Known rows, with every step that occurs
J > X > W > H: [ -1   5  -9   1   8  -3   2 -30  14   9   9   7   7  16  -5  11  29  20
   7  22  -8  -2   6]
J > X: [  4  -9   4  -3  -6  -2   5  -3   5   6  -3  -4   6  14  -6   1   5  14
   6   4   8 -10   1]
J > X > H > M > W: [ 11   0  -7  -1  10  11  -8  14  -7   0  11 -22  -7   5   1   2  -1  33
   6   0  11  -3   0]
W > H > M > J > X: [  4 -25   2  -3  15   4   4  -4  -1  -5  -7   7  -3  14   0 -27  -4 -12
 -10 -10   6  -4  -2]
X > W > M > J: [  6   7   5   5 -11  -3   6   8  14   5  -1   6  -9  -3  10  29   1   4
 -32 -15  -1  21  -9]
W > H: [-30   3   5  -3 -15  -7   4 -25  -3  -3  -2  25   9   2  -4   9   1   6
   1  22 -11 -10  -2]
W > J > X > M: [ 16  -4   8   0  21  -5   7  13  11   2   5   9  -9  -4  -8  -8  41  -6
   1   6 -35 -15  30]
H > M > W > J > X: [ 27  -2  -1   4   1  13  -9  25   8   7  15 -10  -9  -2  -3 -14   1   9
  -5  14 -10   0  20]
W > M > J > X > H: [-12  -7  -7  -1  17   3  15 -14   1  -3  -4  14  -4  -3  10  17   8  21
  -3 -17  12  -4   8]
S > M > J: [ -1   0  17  -1  -2  -1  10   4  -4   2 -20  -7   4   8   0 -14 -55 -16
 -16 -29   9   7 -23]
S > X > M > J: [ -6 -11  12   3   5  -6   8  -4  -2   3 -21  -4  -5  -5  -5 -12  -6 -56
 -17 -22  -7   7 -28]
J > X > M > W > H: [ -5   6   2   2  19  -7   4  -9  -4  13   8   9 -20   1 -13   6  32  19
   1  35 -38  -2  18]
X > M > J: [ -7 -11  19  -2   8  -5  12   5   0  -1 -16   7  -4   0   0  -4  -2 -16
 -27 -21 -27  -6  -4]
S > M > J > X: [ 15  -9   9  -1  14   2  12   0   1   8 -18 -13  -2  17  -4 -21 -32  -8
  -6 -24  15   3  -8]
J > X > H: [-12  -5  -7  -5  12   4   7 -22   0  -1   0   1  14   8   2  10  12  33
  20  -5  11 -20   6]
M > W > J > X: [ 16   5   1   5  -5  12  -2   6  11  18  12  -2   1  -4  -4   3   1  22
  -5  22 -23  -3  22]
H > M > J: [  2 -19  12  -3 -10   5   0  17  -4 -11 -12  -5   6   7   7 -18 -30 -19
 -26 -30   8   0 -21]
S > M > W > X > H: [-10  26 -16   2   1  -3  -4 -16 -11   0   2  -4   8 -18   5  16 -20  15
  32  10  12   8  14]
H > M: [  5  -7   9  -5 -15  -3  -7  26  -5 -14  -1  -9   0   8   0 -10 -10  -8
  -3 -12  17  -3 -16]
S > M > W > H: [-11  23   6   3  -1  -6   0  -9 -12  10   2   3 -12   0 -10   5 -27  12
   2  26 -10  10  -4]
M > J: [-13 -12  13  -2 -17   4   8  -7   1   3 -17   6  15   4   5  -1 -33  -6
 -27 -17  -7  -3 -16]
W > H > M > J: [-13 -16   8  -3  -2   3   1  -2  -6 -13 -10  15   2   4   5 -21 -21 -23
 -22 -12  -2  -1 -15]
S > X: [-13   1   3   2 -30  -5  -2 -11  -3   4 -12 -10   9  -1  -9   1 -15 -42
  10   0  27   7 -39]
X > H > M > W > J: [  4  11  -3   3  -3  16 -12  16  -1  -4  18   1   2 -18   8   2  -7  14
  -5   7 -17  -4  15]

Rows
[ 11  -7  10  -3  18 -12   9  12   4   2  -3  -3 -13   8 -12  -4  37   3
   4   0 -16 -12  11]
J > X > M
[-10 -13  -9  -3   2   5  -2  -7  -6 -18  -8   8  17 -10  17 -13 -16 -22
   1 -27  15   0   2]
W > X > H > M > J
[ -9  -5  -7  -3  -2   1  -9   1 -11 -18  -3 -14   3  -1   1 -12  -5 -31
  20 -19  42  -1 -36]
S > X > H > M
[  8  26  -6   5 -18 -10  -7   5  -8   9  -1 -10  -3 -14  -2   6 -28  -5
  19  19   8  21   9]
S > M > W > X
[ 17  -4  -7  -2  13  -2  -8   1   8  -6  12  -4  -3  18  -2 -10  26   3
   7   6   8   2   0]
J > X > W > H > M
[  0 -20   6  -2  -1   6  11  -7   5   9 -14  -3   8  14   1  -8 -14   1
 -15 -14   3  -6  -3]
M > J > X
[ -4  16  -8   4 -33  -5  -8  -5  -3  10   3   2  11 -17   2  21  -9   5
  10  28  -5  13  17]
M > W > X
[ -3   6   0  -1  -3 -20   1   3  -2  -6  -4  14   2 -15  -3   5  32 -24
  15  11 -19  -2  23]
W > X > M
[ 35 -13  -2   1  13   8  -2  10  17   6   1 -24   2  22   6 -10   3   2
 -15 -25  10   7 -10]
H > M > J > X > W
[ -8  -1 -15  -5  -3  -3 -10   0  -8 -24   3   6  12 -10  10  -3   6  -8
  27  -6  25  -5  10]
W > X > H > M
[ -8  -6  -2  -7   1   3  -5   9  -8 -20   2  -4   9   4   6  -4  -4   9
   9 -20  21 -13 -11]
X > H > M
[-24  13   3   2 -16  -1  -1 -19  -7  10   6  14   1  -3  -6  18  -9  24
  -5  35 -23   1  -1]
M > W > H
[ -2   6  -8   3  -7   8 -13   8 -12  -1   4 -26  -5  -6  -1   1 -15  -7
   9  -2  25   9 -30]
S > X > H > M > W
[  8  -9  -8  -4  17  12  -5   9   3 -16  10   2   5  -1   6 -18  15   7
  14 -11  11 -17  15]
W > J > X > H > M
[ -1  -4  -7   2  13   2   7 -33  14  11   0   9   9  16   2   3  14  11
  -7   6 -12   2   3]
M > J > X > W > H
[  6  21  -6   9 -22 -13  -3  10  12   6   7  -6 -18  -8  -3  34  25 -22
  -1   3  29  30 -28]
S > X > W > M
[  8  16  12   6  -1   3  -3  20   6  10  13   7  -9 -20  -4   7  12   5
 -16  18 -52  -3  23]
X > M > W > J
[-17  13   1   5   3 -11  -1 -15  -9  11   1   6 -20 -11 -15   6  17 -22
   3  33 -23  10 -11]
S > X > M > W > H
[ -6  -7   4   0   2 -11   8  -4  -1  -3 -15  17   4 -14   5  -3   8 -33
 -11  -9 -23   2  15]
W > X > M > J
[ 20  13  -6   5  -5 -11   2  16  19   8  13  -3 -20   5   0  34  38  24
  -5   6  12  16   6]
J > X > W > M
[ -3   6 -11   2  13  18   1 -15   6   8  13   4  10  -9   4  10   6  39
  11  12 -16 -14  26]
M > W > J > X > H
[  9   9  -9   3 -26  -5 -16  16  -6  -2   7  -8   0 -14   4   3  -7  -8
  11  19   7  16  12]
H > M > W > X
[-10  -5   5  -5  -8  -6  -5   4  -8 -17   3  14   0   5  -2 -13   1 -10
   2   7   7  -5  -7]
W > H > M
[  9  15  -8   3  24  13   2  -6   1   9   9  -6  -2  -6   0   0 -10  30
  18   5  -3  -6  22]
S > M > W > J > X > H
[  5 -13  -7  -7  16   5  -4   9  -4 -16   4  -9   3  12   3 -11  11  14
  17 -17  28 -15  -3]
J > X > H > M
